What can hang from each mark
Z843: Z120 Z812
Z122: Z567
Z194: Z812
Z812: Z843 Z896
Z567: Z122 Z194 Z696
Z696: Z567 Z896
Z896: Z971
Z971: Z120 Z843
Z81: Z194
Z120: Z843 Z971

Each row was made from one small tree. The marks that hang from a mark follow it in brackets, in the order of their numbers. Every link used is in the known rows. Write each row's tree.
Known rows
Z81[Z194[Z812[Z896[Z971[Z843]]]]]: [-12.4  37.9 -22.2   8.7  10.3 -19.5  17.3 -31.1  15.1  -6.0   7.6  30.9
   7.9  -2.2 -54.7 -17.6  28.5 -19.4 -22.3 -17.5  -7.9   1.0 -44.7  54.9]
Z194[Z812[Z896]]: [ -5.5  18.8 -12.8 -11.5 -19.1   0.4   1.4  -5.6 -12.0   3.5  22.5   4.1
 -13.1  -6.0 -23.7 -14.6  17.3 -12.1 -14.6  -7.3   3.2   0.9 -22.9  27.3]
Z843[Z120[Z971] Z812]: [-28.8  11.7  -8.2   1.1  37.5   4.7 -12.5 -32.3   5.6  -6.3   2.6   2.2
   5.9  -7.9 -16.8 -23.0  -6.8   1.8 -21.8 -11.5   0.8   6.4 -57.6   0.5]
Z843[Z120 Z812[Z896]]: [-23.3   7.8  -8.9  -7.6  -1.9   5.4 -18.9 -25.5   3.6   1.7  16.9  -6.0
 -12.2 -11.8 -22.9 -24.8  12.9  -2.9 -28.0  -7.2   0.6   7.7 -45.7  15.4]
Z194[Z812[Z843 Z896[Z971]]]: [-20.9  30.5 -13.6   6.4 -22.2 -29.9   8.6 -22.6   4.7  -6.9   7.7   9.1
  -4.8 -20.3 -38.4 -36.1  41.4  -5.0 -22.6 -16.2  -5.8 -11.1 -40.4  55.5]
Z567[Z122 Z194 Z696[Z896[Z971[Z120 Z843]]]]: [-13.2  12.9   0.6  -0.9  54.4 -14.0  31.6 -16.4 -31.4 -11.2 -18.9   9.8
  30.5 -40.8 -20.9  -7.2 -19.3  49.3 -39.1  -9.3   1.6 -11.9 -19.9  -5.5]
Z696[Z567[Z194[Z812[Z843]]] Z896[Z971]]: [-20.8  37.2 -23.2 -24.3  -5.8 -18.8  26.6  -4.5 -18.4 -17.2   6.9  23.5
   4.2 -26.6 -17.0 -22.7   8.8  -0.3 -13.8 -31.4   0.9 -18.7 -14.0 -11.8]
Z194[Z812[Z843[Z120] Z896[Z971]]]: [-31.1  35.4  -7.8   7.9 -14.1 -38.8  15.5 -42.3   7.5  -4.7   5.1   8.9
  -5.5 -22.7 -39.1 -46.4  29.7   2.5 -36.7 -14.7  -9.0  -7.9 -50.8  58.5]
Z120[Z843 Z971]: [-17.6  16.6  -7.0   7.5  53.4   5.7   0.0 -15.4   3.0  -9.0  -6.2   5.0
  21.9 -10.9 -18.3 -19.8 -11.4   4.6  -7.0  -7.1  -7.9   1.9 -29.5   2.3]
Z896[Z971]: [ -4.7   1.2   2.2  12.9   7.5  -5.3   4.0 -17.3  10.8  -5.9 -17.1   3.6
   9.8  -8.4  -7.4   1.7  15.8   2.4  -4.4  -4.0   4.0  -4.6 -10.5   6.5]
Z696[Z896[Z971]]: [ -2.9   1.6 -23.0  -7.0  13.5   4.9  -0.3 -17.8   0.1  -4.9 -15.3   6.6
  15.4 -27.7 -13.5   3.4  19.4  13.1  -6.1  -2.7   2.6  -3.0 -13.7   1.1]
Z843[Z120[Z971] Z812[Z896]]: [-34.1  15.5 -10.7  -4.7  26.0  11.4 -24.7 -33.8   2.4  -1.2  15.7  -0.1
   0.0 -15.5 -28.5 -33.0   2.3   4.4 -33.4 -12.5  -0.3   9.4 -65.0  22.0]
Z194[Z812[Z843 Z896]]: [-15.9  29.6 -15.1  -5.9 -29.8 -25.2   4.3  -5.2  -6.1  -1.6  24.8   5.8
 -14.5 -12.0 -31.3 -38.0  26.0  -6.8 -18.4 -11.8 -10.0  -6.4 -29.2  48.1]
Z812[Z896]: [ -5.2   3.4  -2.8  -6.2 -11.6   5.9 -12.6  -1.8  -3.4   4.5  13.8  -2.9
  -6.0  -7.2 -11.7 -10.3   9.5   2.5 -12.0  -1.1  -1.3   3.7  -7.6  21.1]
Z122[Z567[Z194 Z696[Z896[Z971[Z120]]]]]: [-18.5  10.2  -8.4   2.4  24.5  -1.6   7.1 -14.2 -58.5  -5.9 -17.5  -1.2
  11.7 -32.3  -7.7  -2.5  -5.3  64.2 -29.9 -17.3   9.4  -2.2 -11.1  -9.9]
Z567[Z122 Z194[Z812[Z843]] Z696]: [-13.3  18.1   0.3  -6.1 -18.3 -32.7  28.4  12.0 -41.1  -9.7  17.6  22.2
  -9.1  -9.5 -10.7 -12.0   1.8  20.3 -24.1 -16.7  -3.8 -28.6   0.9   5.7]
Z971[Z843]: [ -0.7   6.2   0.2   7.9  21.3 -10.5  13.5  -6.1   7.2  -5.0  -4.0  -4.6
   9.0  -6.1 -16.8 -18.6  -6.0  -1.5  -3.1  -1.8  -6.3   3.0 -13.9   4.5]
Z896[Z971[Z120]]: [-12.4  14.1  11.4  16.2  27.4 -12.6   9.8 -25.6  10.2  -3.9 -23.0  -3.5
  16.8 -11.0  -8.0  -5.8  -3.1   9.5 -16.7  -3.4   3.5   1.9 -24.8  18.3]
Z122[Z567[Z194[Z812] Z696[Z896]]]: [ -6.8  12.0 -29.2 -19.6 -11.0   5.3  10.5   7.5 -77.2  -2.7  14.6   8.8
 -11.5 -20.1 -12.9  -0.7   5.0  39.8 -15.8 -21.1   9.8  -6.2  -1.1 -20.3]
Z567[Z122 Z696]: [  1.4 -15.0  -3.6 -12.2  -1.9   1.2  -3.7  11.7 -23.6   0.5   3.0  -4.2
  -3.3 -17.5   1.1  13.0 -10.5  38.6 -19.2  12.9   7.6  -9.3   0.0  -3.3]
Z567[Z122 Z194 Z696]: [ -2.9  -8.4  12.7  -5.0   0.7  -1.7  11.8  15.8 -38.7  -3.7   6.8  13.6
  -0.9  -4.5   8.7  15.5 -15.2  30.3 -16.6  -5.3   5.0 -18.1  22.9 -21.9]
Z81[Z194]: [ -1.0  11.6 -11.1  -0.3   0.6  -4.4  -1.4  -1.9   9.1   1.4   6.3  27.0
   1.5  18.2  -7.2  13.0   2.7  -8.7  -0.5  -4.0  -8.6   1.3   3.3  16.1]
Z81[Z194[Z812[Z843[Z120[Z971]] Z896]]]: [-37.7  53.9 -22.9  -2.0   6.5 -31.9   5.0 -34.9   5.8  -0.6  27.0  37.3
  -1.5  -0.5 -43.1 -43.0   6.7  -2.0 -38.9 -19.6 -22.4   0.0 -55.6  75.3]
Z567[Z696]: [ -8.6  -6.9  -8.8  -4.3  -7.4  -1.1 -14.4   8.8 -16.9   4.6  -5.5  -9.1
  -4.5 -10.5 -10.5   1.5  11.2  29.2  -7.2   0.5   7.7  -1.1  -6.6   1.2]
Z696[Z896]: [  2.3   0.3 -24.5 -19.4   6.1  10.6  -3.2  -0.3 -11.0   1.2   1.6   2.9
   4.9 -19.6  -6.0   0.8   4.4  11.0  -1.9   1.4  -1.8   1.8  -2.8  -5.6]

Write each row's tree
[-13.4  30.3   2.4 -30.8 -25.3 -14.9  24.8  13.3 -28.5 -12.6  44.4  19.8
 -16.0 -13.3  -2.7 -24.5 -23.3  -1.0 -32.1 -16.9  -3.2 -20.3  -1.0   4.2]  Z696[Z567[Z122 Z194[Z812[Z843 Z896]]]]
[-15.9  33.4 -13.6 -42.0  -0.4 -20.2  40.2  -4.0 -33.2 -13.4  30.3  24.3
  -5.7 -28.5   1.5 -22.9 -40.2  14.5 -36.4 -12.8  -5.9 -18.5  -6.7 -18.7]  Z696[Z567[Z122 Z194[Z812[Z843[Z120]]]] Z896]
[-25.9  27.9 -27.6  -5.4 -10.4 -29.9  18.3  -8.1 -34.2  -9.1  -6.7  23.5
   5.1 -30.4 -36.6 -20.8  42.2  23.4 -17.9 -31.9  -1.0 -23.4 -19.2  10.9]  Z567[Z194[Z812[Z843]] Z696[Z896[Z971]]]
[-24.3  16.2 -16.4   1.1  39.2   9.9 -16.9 -20.4   7.0  -9.3  14.1  -3.8
  10.1 -18.6 -44.5 -41.3   8.6  -4.3 -22.4 -15.7  -3.8   8.7 -68.7  22.5]  Z120[Z971[Z843[Z812[Z896]]]]
[ -5.9  21.4   1.1  -1.6 -21.3   2.1  16.6  -3.2 -52.3  -5.0  32.8  12.7
 -18.6   2.6  -7.1 -13.2  -0.5   3.0 -18.5 -24.2   3.0  -3.4   1.3   4.9]  Z122[Z567[Z194[Z812[Z896]]]]
[-27.2  23.0  -5.3  17.8  54.3  -4.5   2.3 -36.6  18.3 -14.4 -21.7  -6.9
  21.8 -18.8 -33.0 -22.3  10.7  -4.6 -20.5 -13.8   1.9   2.4 -63.4   3.3]  Z896[Z971[Z120[Z843[Z812]]]]
[-26.5  37.0   4.5   5.9 -23.6 -31.6  26.8 -22.4 -44.7  -7.6  32.1  13.6
 -21.5  -5.8 -14.9 -46.9  -4.3  14.9 -36.9 -26.5 -13.1  -7.9 -16.4  29.5]  Z122[Z567[Z194[Z812[Z843[Z120] Z896]]]]
[  2.6   0.9  17.7 -24.1   3.7   9.6  19.8  19.0 -23.1 -11.4  19.9  14.0
  -1.7  -0.9  28.2  14.2 -48.9   6.6 -13.5  -4.7   7.7 -13.5  28.2 -44.5]  Z696[Z567[Z122 Z194]]
[-19.1  13.4 -13.4   6.9  50.8   3.6  -5.0 -18.8  10.6 -13.3   1.0  -1.2
  15.9 -11.0 -32.6 -31.1  -0.3  -7.5 -11.1 -14.2  -2.8   5.1 -61.7   1.4]  Z120[Z971[Z843[Z812]]]
[ -7.6  24.6   2.4 -21.9  -9.3   1.7  23.3  12.4 -24.6  -7.7  20.2  15.8
  -9.5   7.0   4.0  -1.5 -19.8 -18.8  -3.7 -24.0  11.6  -7.8   6.4 -33.6]  Z696[Z567[Z194[Z812]]]
[-25.7  30.0 -11.8 -15.8  54.5   2.8  16.4 -19.4  -5.2 -19.4  -7.5   1.5
  23.5 -32.0 -25.9 -25.7 -16.7   2.6 -25.3 -29.2   8.2   2.0 -48.4 -33.2]  Z696[Z567[Z194] Z896[Z971[Z120 Z843[Z812]]]]
[-30.7  19.3 -21.4  -2.0  43.5  20.3 -25.5 -21.2   3.7  -9.6  12.8   0.1
  11.0 -19.4 -41.1 -34.6  11.9  -5.2 -21.0 -16.0  -4.9   6.8 -64.9  13.8]  Z120[Z843[Z812[Z896]] Z971]
[-23.3  23.6   6.0  -3.4 -10.1 -41.7  35.7  -7.8 -38.3  -7.0  15.6  22.3
 -10.0 -11.8 -11.6 -22.2 -10.5  27.7 -38.3 -15.3  -5.9 -24.8  -9.8   9.2]  Z567[Z122 Z194[Z812[Z843[Z120]]] Z696]
[ -0.1   1.6  -5.3 -31.4  17.6  14.5  20.4   1.5 -22.9 -15.7   3.7  20.1
  14.1 -29.0  14.2  17.1 -29.4  19.6 -19.5  -7.4  10.0 -16.2  15.0 -42.9]  Z696[Z567[Z122 Z194] Z896[Z971]]
[-24.2  14.4  -8.4   0.3  19.7  -4.8  -5.0 -31.3  10.2  -3.2  13.1  -9.8
  -3.4 -17.6 -40.2 -43.5   6.9  -4.5 -31.2  -9.0  -5.6  10.9 -60.3  19.1]  Z971[Z843[Z120 Z812[Z896]]]
[-17.2  24.1  -0.5 -19.4  31.9   4.7  16.2  -9.2 -16.4  -9.5 -10.2   8.3
  18.6 -24.5   2.3  -2.3 -25.9  16.3 -20.2 -19.6   8.8  -1.6  -6.2 -27.4]  Z696[Z567[Z194] Z896[Z971[Z120]]]
[  3.7 -14.8 -27.7 -32.1   4.3  11.5  -7.1  11.3 -34.8   2.0   4.4  -1.5
   1.9 -37.0  -5.0  13.8  -6.0  50.1 -21.5  14.0   6.1  -7.6  -2.9  -8.3]  Z567[Z122 Z696[Z896]]
[-28.6   8.3  -7.3   5.0   6.0   0.1 -15.8 -43.2  13.4  -4.3  -0.5  -2.1
  -1.9 -19.7 -30.9 -22.9  27.3  -0.2 -32.3 -11.6   5.2   3.2 -56.6  20.9]  Z843[Z120 Z812[Z896[Z971]]]
[ -0.4  18.0 -14.7 -36.3   9.4   8.1  32.7  -2.5 -31.3 -17.0  14.2  27.0
   7.1 -27.4   1.5  12.9 -21.6   5.6 -22.7 -14.8  14.4 -18.9  -0.6 -35.9]  Z696[Z567[Z122 Z194[Z812]] Z896[Z971]]
[-20.8  14.8  -3.9  11.4 -14.2 -24.2  -5.3 -19.0  13.4  -6.3  -2.0   2.3
   1.8 -21.7 -26.1 -31.9  33.2  10.0 -20.0  -8.8 -10.5  -8.8 -25.1  48.4]  Z812[Z843 Z896[Z971]]
[-19.5  14.2 -21.3   0.3  48.0 -13.3   5.1 -23.0  -9.8  -2.7 -31.0 -13.8
  26.5 -46.6 -41.0 -21.8   7.8  48.0 -28.8  -3.6   3.4   5.7 -48.9  17.5]  Z567[Z696[Z896[Z971[Z120 Z843]]]]
[-25.1  12.8 -17.3   7.5  23.8   9.2 -16.4 -30.2  15.2 -12.8  -2.2  -1.6
   8.9 -23.9 -44.0 -24.8  37.8  -9.6 -19.9 -15.0   0.9  -0.2 -55.9  13.5]  Z120[Z843[Z812[Z896[Z971]]]]
[-31.6  23.9   1.0  10.2  25.3 -28.0   5.7 -27.3   7.8  -6.0  -1.8   6.3
   9.1 -12.8 -13.3 -41.4 -13.3  18.9 -23.8  -7.3 -17.0  -2.5 -36.3  31.0]  Z812[Z843[Z120[Z971]]]
[-11.4  38.2 -23.3  -0.7 -17.5 -35.2  16.4  -5.7   6.3  -4.4  18.3  36.1
  -6.6  13.5 -26.5 -15.3  18.5 -18.4  -7.7 -15.7 -17.7  -9.1 -18.1  43.6]  Z81[Z194[Z812[Z843]]]
